Every row comes from one small tree of marks. Brackets hold a mark, then the marks that hang from it, in the order of their numbers. Every link used is in the known rows. Which tree was each row made from?
Known rows:
[q_347 [q_971 q_154 q_611 q_965]]: [ 1.22 -1.42  1.02 -3.61  3.03  2.62  1.29  3.56 -0.30  1.02  0.99  3.36
  3.85 -2.55  1.84  1.48  0.17  2.04  1.24  1.85 -4.53  2.13  1.66  0.23]
[q_971 q_154 [q_347 q_162] q_965]: [-1.09 -0.68  0.43  0.90  2.39  0.71 -2.15 -1.26  2.00  1.68 -1.89 -0.09
 -0.56 -1.47 -0.95 -2.86 -0.43 -0.55  2.64  1.39  1.68 -5.99  1.25  0.10]
[q_611 [q_137 [q_491 [q_971 q_154 q_563]]]]: [-0.46  1.05  2.18  1.89 -6.75  0.52  0.40 -1.09 -0.81  0.38  3.22 -4.56
  5.56  1.64  1.80  1.80  2.46 -1.11 -2.56 -1.68 -1.70  0.12 -5.48  1.55]
[q_611 [q_137 [q_491 [q_971 q_563]]]]: [-1.75  1.55  2.56  4.08 -6.43 -0.41  1.27  0.31 -0.06 -0.78  1.15 -3.79
  0.94  1.07  0.42  2.40  2.40 -0.57 -1.60 -1.09 -2.23  3.00 -4.63 -1.11]
[q_137 [q_491 [q_971 q_154 q_611 q_965]]]: [ 1.08 -1.63  5.13 -0.49 -2.44 -1.93  1.61 -0.37 -0.40 -1.11  4.88  1.55
  2.92 -0.55  1.06  4.50  4.05  4.50 -0.05 -0.42 -3.84 -0.08  1.74 -1.96]
[q_162 q_154 q_347]: [-3.25 -0.05 -1.61 -5.02  3.50 -2.56 -0.34 -0.20 -1.03  2.19 -6.16  3.64
 -4.80  3.37 -2.12  0.13 -0.63  2.51 -0.48 -4.11  3.28 -0.61  2.19 -2.29]
[q_347 q_971]: [-0.99  1.56 -2.96 -3.11  3.62  1.52  1.71  1.64 -0.18 -1.30 -4.70 -1.49
 -5.40 -1.17  2.82  1.94 -2.03 -4.24  1.19  2.90 -2.02  6.44 -2.27 -1.68]
[q_347 [q_971 q_154 q_563]]: [ 2.37  0.85 -3.01 -3.20  0.40  5.48  0.12  0.06 -0.50  0.43 -0.51 -0.27
  3.25  0.38  0.11  0.08 -0.12 -5.45 -1.16  3.51 -1.57  1.75 -4.50  4.23]
[q_611 [q_137 q_491]]: [-4.09  3.98  1.63  1.05 -3.00 -3.11  2.39  1.80  2.15  0.48 -2.80 -2.35
 -5.07  2.97  3.94 -0.13  0.32 -0.77  2.40 -2.20 -2.41  3.73 -2.92 -5.15]
[q_971 q_154 q_347 q_563 q_965]: [ 0.08  0.17  1.91  1.91  0.45  3.14 -2.45  0.30  2.47  1.06  1.66  3.57
  5.07 -0.58 -4.50 -4.29  2.04 -0.81  0.49  1.00  3.97 -5.58 -2.04  1.36]
[q_347 [q_971 q_154 q_965]]: [-1.00  0.58 -0.78 -3.89  4.02  3.26  0.50  1.98 -0.98  0.39  0.05  2.02
  2.01 -1.57  1.07  1.74 -1.12 -2.05  0.71  3.16 -3.88  0.51 -0.87 -0.66]
[q_971 [q_347 [q_162 q_491]]]: [ 0.52  1.98 -1.43  4.02  1.70  0.11  0.18 -0.24  2.12  1.76 -4.83 -0.93
 -7.84  0.93 -1.27 -4.84 -3.82 -4.79  1.76 -0.30  2.55 -2.40  1.38 -0.26]
[q_491 q_137 [q_971 [q_347 q_162]]]: [-0.51 -1.53 -4.50  2.31  0.64 -2.38 -2.81 -5.10  0.23 -4.59 -0.77 -5.35
 -5.66 -2.75  2.68 -0.18 -2.75 -0.60  2.18  3.13  3.22 -0.34  2.33 -1.12]
[q_491 q_137]: [-1.85  0.97 -4.45 -1.93  3.37 -3.20 -1.24 -4.13  1.14 -4.00 -0.23  0.54
 -6.28  0.94  1.35 -2.02 -4.44 -1.55  2.82  4.05  1.03  3.62  1.40 -4.82]
[q_971 [q_347 q_162]]: [-1.06  0.06 -2.15  1.37  1.72 -1.17 -1.22 -2.11  3.09 -0.08 -6.53 -3.31
 -7.52 -1.37  0.79 -2.46 -1.65 -2.81  2.85  0.91  3.37  0.12 -0.10 -1.24]
[q_137 [q_491 [q_971 [q_347 q_162] q_563]]]: [ 1.37  0.51  0.59  5.23 -5.40  1.48 -1.04 -2.64  2.31 -1.81 -1.46 -5.16
 -3.24  0.54 -1.73  1.14  4.45 -2.90 -0.24  0.49  0.60 -2.04 -2.21  1.50]
[q_162 q_154 q_491]: [-0.80  2.46 -2.79 -1.42  4.22 -5.19 -1.27  1.30 -1.43  2.22 -3.23  3.57
 -7.47  3.30 -4.06 -2.39 -2.65 -1.30 -1.01 -2.15  1.31  1.71  1.21 -4.02]
[q_971 q_154 q_563 q_611]: [ 3.49 -2.16  0.29 -1.67 -0.60  0.94 -0.39 -1.93  1.01  0.82  1.43  2.23
  4.39 -0.14 -1.28 -1.83  0.24  0.99 -0.51  1.15  1.10  2.40 -1.16  2.57]
[q_162 [q_491 q_137 [q_971 q_563 q_611]]]: [ 4.59 -1.87 -0.80  3.67 -1.13 -0.13 -0.39 -2.52 -1.57 -2.93  7.16  2.29
  1.09 -0.02 -2.90 -2.08 -3.53  1.41 -2.22  2.92 -0.35  1.33  4.31  1.62]
[q_971 q_154]: [-0.17  0.81 -1.90 -3.68  2.41 -1.79 -0.32 -2.93  0.75  0.07 -1.72 -0.10
 -1.74 -0.14  1.65 -0.14 -2.61 -3.33  1.02  1.98  1.35  2.24 -2.47 -1.12]
[q_971 q_154 q_347 q_563 [q_611 q_137]]: [ 1.66 -0.69  1.57  3.71 -3.17  1.30 -0.32  3.01  2.35  2.87  0.61 -1.27
  7.53 -0.90  1.79 -5.82  1.26  2.93  1.11 -4.06  4.70 -0.09 -2.86  3.53]

Which tree is each row?
[ 1.21 -1.99  5.97  3.26 -4.48  0.45  0.70  0.67  0.95 -1.71  4.75  3.20
  2.81 -0.05 -4.04  3.51  5.03  4.27 -1.31  0.93 -3.85  0.52  1.75 -1.89]
[q_137 [q_491 [q_971 q_563 q_611 q_965]]]
[ 2.53 -0.97  3.16  1.73 -5.51 -0.80  1.55 -0.76  0.88 -2.21  2.61 -0.68
 -0.03  0.54 -1.33  3.15  4.37  1.74 -1.66 -0.10 -1.92  3.99 -0.54 -0.42]
[q_137 [q_491 [q_971 q_563 q_611]]]
[ 2.15 -0.61 -2.44  1.59 -1.15  3.02 -2.82 -3.00  2.67  1.61 -2.42 -2.45
  0.63  0.14 -1.84 -4.16  0.32 -3.72  0.56  1.15  3.90 -4.41 -2.36  4.14]
[q_971 q_154 [q_347 q_162] q_563]
[-2.98  0.88  3.54  1.17 -1.42 -2.09  1.02 -0.88 -0.13 -2.76  1.47  0.52
 -3.05 -0.18 -0.91  5.25  2.55  0.09  0.34  1.53 -3.23  0.76 -0.02 -5.47]
[q_137 [q_491 [q_971 q_965]]]
[-1.89 -1.95  4.10  0.35  0.51 -1.58  0.54  3.33  0.14  3.02  1.99  2.38
  5.63 -2.06  2.51 -1.80 -1.50  6.36  1.84 -2.31 -2.03  0.43  2.45 -2.24]
[q_971 q_154 [q_611 q_137] q_965]
[ 0.33 -1.28 -4.06 -3.31  1.79 -2.88 -2.12 -6.41 -2.14 -4.05  3.67 -2.47
 -0.12 -1.45  3.22  1.79 -3.16 -0.71  0.62  4.42  1.61  1.59 -0.02 -0.33]
[q_491 q_137 [q_971 q_154]]
[ 3.08 -0.91  1.15 -0.47 -1.27  4.60  1.65 -2.35 -2.56  2.40  3.58  1.94
  5.84  2.20 -5.14  0.23 -2.71 -2.89 -5.44 -0.60  1.77 -6.62 -0.28  7.43]
[q_162 q_347 [q_491 [q_971 q_154 q_563]]]
[-0.32  0.37 -3.45 -1.04  3.93 -4.36 -2.44 -0.54 -1.83  3.48 -4.51  1.42
 -8.78  2.98 -3.77 -1.86 -3.39 -1.43 -0.68 -1.16 -1.61 -0.48  3.97 -2.74]
[q_347 [q_162 q_154 q_491]]
[-0.77 -1.00  0.93 -3.92 -0.64  4.30  4.86  5.09 -1.01  4.45 -2.05 -0.81
  6.33 -0.11  6.11  0.26 -1.52  3.70 -0.37 -4.94 -2.30  0.65  1.23  4.71]
[q_162 [q_347 [q_971 q_154 [q_611 q_137]]]]
[ 1.15  1.96 -2.25 -2.25  1.73  5.16  0.57  4.61 -2.31  4.26 -2.74  5.10
 -0.09  5.32 -6.06 -1.70 -0.78 -2.31 -4.66 -3.44 -1.45 -3.71  1.95  4.30]
[q_162 q_154 [q_347 [q_971 q_563]] q_491]
[-3.52  2.05  2.13  2.34 -3.88 -3.70  2.62  0.29 -0.23 -0.99 -0.99 -5.47
 -3.03  0.60  4.52  3.74  0.92 -0.29  0.36 -2.32 -2.20  4.34 -3.22 -3.97]
[q_611 [q_137 [q_491 q_971]]]
[ 0.84 -3.84  0.24 -1.47  1.82 -2.41 -1.55 -3.24 -2.06 -3.38  7.72  2.84
  4.76 -3.09  1.13  1.28 -1.42  6.37  0.86  3.32 -0.99  0.04  5.14 -1.52]
[q_491 q_137 [q_971 q_154 q_611 q_965]]
[ 0.79 -2.42  2.30  0.54  0.23  1.75 -1.96 -2.75 -1.74 -0.83  4.78  1.58
  7.35 -2.71 -4.11  2.53  0.54 -0.26 -2.52  3.91 -0.30 -2.17 -1.52  1.31]
[q_491 [q_971 q_154 q_563 q_965]]
[-1.34  2.19  3.53  1.71 -2.12 -0.89  0.58  0.09  1.07 -1.47  2.59 -1.08
  1.15 -0.30  0.51  1.87  5.23 -0.16  1.07 -1.04  0.79 -4.14 -2.26 -0.61]
[q_137 [q_491 [q_971 q_154 q_347 q_965]]]
[-1.25  2.99  0.88  2.61 -2.79 -2.39  1.80 -0.35  1.52 -3.25 -1.96 -3.82
 -6.02  0.05  2.54  2.04  3.88 -2.68  1.33 -1.65  2.83  2.00 -3.71 -2.54]
[q_137 [q_491 [q_971 q_347]]]
[-1.30 -1.05  2.52 -1.02  1.24  1.87  1.71  6.70 -0.68  3.36  1.13  0.76
  6.95 -2.92  4.48  0.37 -0.75  4.63  1.02 -1.30 -5.14  1.95  1.45  0.49]
[q_347 [q_971 q_154 [q_611 q_137] q_965]]
[-2.20  0.85 -3.40 -6.53  3.87  0.93  1.07  3.31 -2.04  2.38 -6.91  1.82
 -3.63  2.69 -0.29  2.50  0.32  0.39 -1.19 -3.36 -0.61  1.08  1.71  0.34]
[q_162 q_154 [q_347 q_971]]
[-0.08  2.06 -1.68  2.28  2.80 -5.08 -1.83  1.75 -2.47  0.28 -1.78 -0.28
 -5.18 -0.68 -2.21 -1.46 -0.08 -0.63 -1.40 -3.99  5.51 -0.19  0.06 -0.81]
[q_162 q_154 [q_491 [q_971 q_347]]]
[-2.81 -0.61  2.46 -0.44  3.01 -1.31  0.02  2.40 -4.27  3.11  0.81  6.11
 -0.25  1.37 -6.73  2.23 -1.39  3.43 -3.88 -3.94  0.24 -6.44  6.10 -1.33]
[q_162 q_154 q_347 [q_491 [q_971 q_965]]]
[-1.79  2.90  1.87  2.88 -4.80 -2.45  1.71  1.20  0.33 -0.09  0.24 -7.04
  1.79  0.00  6.09  0.41  3.06 -0.49  1.30 -4.76  2.33 -0.39 -5.48  0.85]
[q_611 [q_137 [q_491 [q_971 q_154 q_347]]]]
[ 4.53 -1.65 -1.15 -2.75 -0.46  4.92  0.72  1.73 -0.31  0.78  1.06  0.93
  5.44 -0.51  0.76 -0.16  0.59 -0.87 -1.34  1.97 -2.45  3.70 -1.69  4.69]
[q_347 [q_971 q_154 q_563 q_611]]
[ 0.42  2.33  1.30 -1.65 -3.67  1.57  3.86  5.73  0.38  1.85 -0.66 -3.00
  2.50  1.83  7.84  0.96  2.35  1.86  1.49 -4.22 -6.43  4.45 -2.03  0.92]
[q_347 [q_971 q_154 [q_611 [q_137 q_491]]]]
[-1.06 -2.17 -2.64 -1.43  1.23 -2.23 -0.96  5.20 -2.32  3.65 -6.76 -3.34
 -2.20 -0.71  4.25  0.70 -0.29  5.20  1.07 -4.14 -5.35  5.76  3.78 -0.87]
[q_347 [q_162 q_154] [q_971 [q_611 q_137]]]
[-1.68  1.07  1.24  0.13  2.87 -0.05 -0.87  0.50  2.32  0.58 -0.11  1.96
  0.95 -1.32 -0.80 -3.10  0.54 -0.38  2.47 -0.03  4.16 -3.67 -1.18 -1.02]
[q_971 q_154 q_347 q_965]
[-0.91  2.09 -2.17 -1.13  2.69  0.74  1.93 -2.00  0.32 -0.25  0.78  4.78
 -4.77  4.84 -1.87 -4.05 -7.12 -1.71  0.14  0.64  1.29 -4.26  5.26 -0.56]
[q_162 q_347 [q_491 q_137]]
[ 2.44 -0.61 -3.75  1.70 -1.10  0.58 -3.58 -4.49  0.17 -3.94  4.98 -2.54
  4.26 -1.22  0.10 -2.84  0.18 -1.21 -0.44  2.49  5.72 -2.29 -2.18  3.88]
[q_491 q_137 [q_971 q_154 q_347 q_563]]
[-1.01 -0.74  1.98  0.72  1.99 -0.89 -0.90 -0.55 -0.60 -1.19  1.78 -0.37
  3.22 -4.64  0.02  0.92  0.91  0.38  0.32  0.37  4.12 -3.10 -1.43 -0.01]
[q_491 [q_971 q_154 q_347 q_965]]
[ 0.85 -3.14 -1.98 -0.48  1.11 -4.53 -0.66 -3.74 -1.04 -5.05  3.30 -0.58
 -2.42 -2.63  3.21  1.74 -2.85  4.30  1.50  3.05  0.50  5.88  3.94 -2.93]
[q_491 q_137 [q_971 q_611]]
[ 2.46  0.64  1.10 -0.39 -4.79  0.80  0.28 -3.71 -0.36 -2.18  2.81 -2.01
  2.38  2.07 -0.93  2.97  3.83 -2.96 -2.54  1.42 -1.24 -0.01 -5.02  2.11]
[q_137 [q_491 [q_971 q_154 q_563]]]
[ 0.84 -1.23  3.64  4.28 -0.31  1.76 -1.08  3.08  3.38  0.32  0.93  5.23
  3.05 -1.76 -4.64 -4.20  2.57  3.24  1.13 -0.48  3.12 -0.97  1.69 -0.95]
[q_971 q_347 q_563 q_611 q_965]
[ 1.33  2.59 -1.21 -4.30  2.26  6.00  4.69  2.11 -1.27  3.57 -1.44  2.26
  0.50  3.20  0.58 -0.55 -4.42 -4.66 -2.19 -0.91 -1.75 -3.86  0.47  5.62]
[q_162 [q_347 [q_971 q_154]] q_491]
[ 3.02 -1.37 -3.78 -2.55  0.04  6.17 -1.35 -1.75 -0.29  1.59 -2.35 -2.79
  1.15  0.07 -0.21  0.23 -1.09 -5.32 -1.35  4.47 -4.16  0.12 -2.32  5.57]
[q_347 q_162 [q_971 q_154 q_563]]
[ 1.15  0.88  3.02  2.82 -3.58 -3.03  2.35  1.16  2.00 -2.65 -0.74 -2.16
 -3.78 -1.05  3.00  1.70  4.65  1.98  1.71 -3.03  2.13  3.25 -0.69 -1.64]
[q_137 [q_491 [q_971 q_347 q_611]]]
[-3.04 -0.63 -1.17  0.77  4.03 -3.36 -4.67  1.37  0.91  1.71 -5.62  1.60
 -5.32 -0.59 -3.48 -2.33  1.32  2.50  2.00 -2.10  2.26 -3.71  3.95 -4.20]
[q_971 [q_347 [q_162 q_154]] q_965]
[-0.85 -2.37 -0.56  2.10  0.43  0.20 -3.41 -3.84 -1.06 -4.54  6.13  2.69
  2.70 -1.93 -4.18  1.09 -1.51  1.24 -0.85  6.08 -0.37 -0.86  2.40 -2.01]
[q_491 q_137 [q_971 q_563 q_965]]
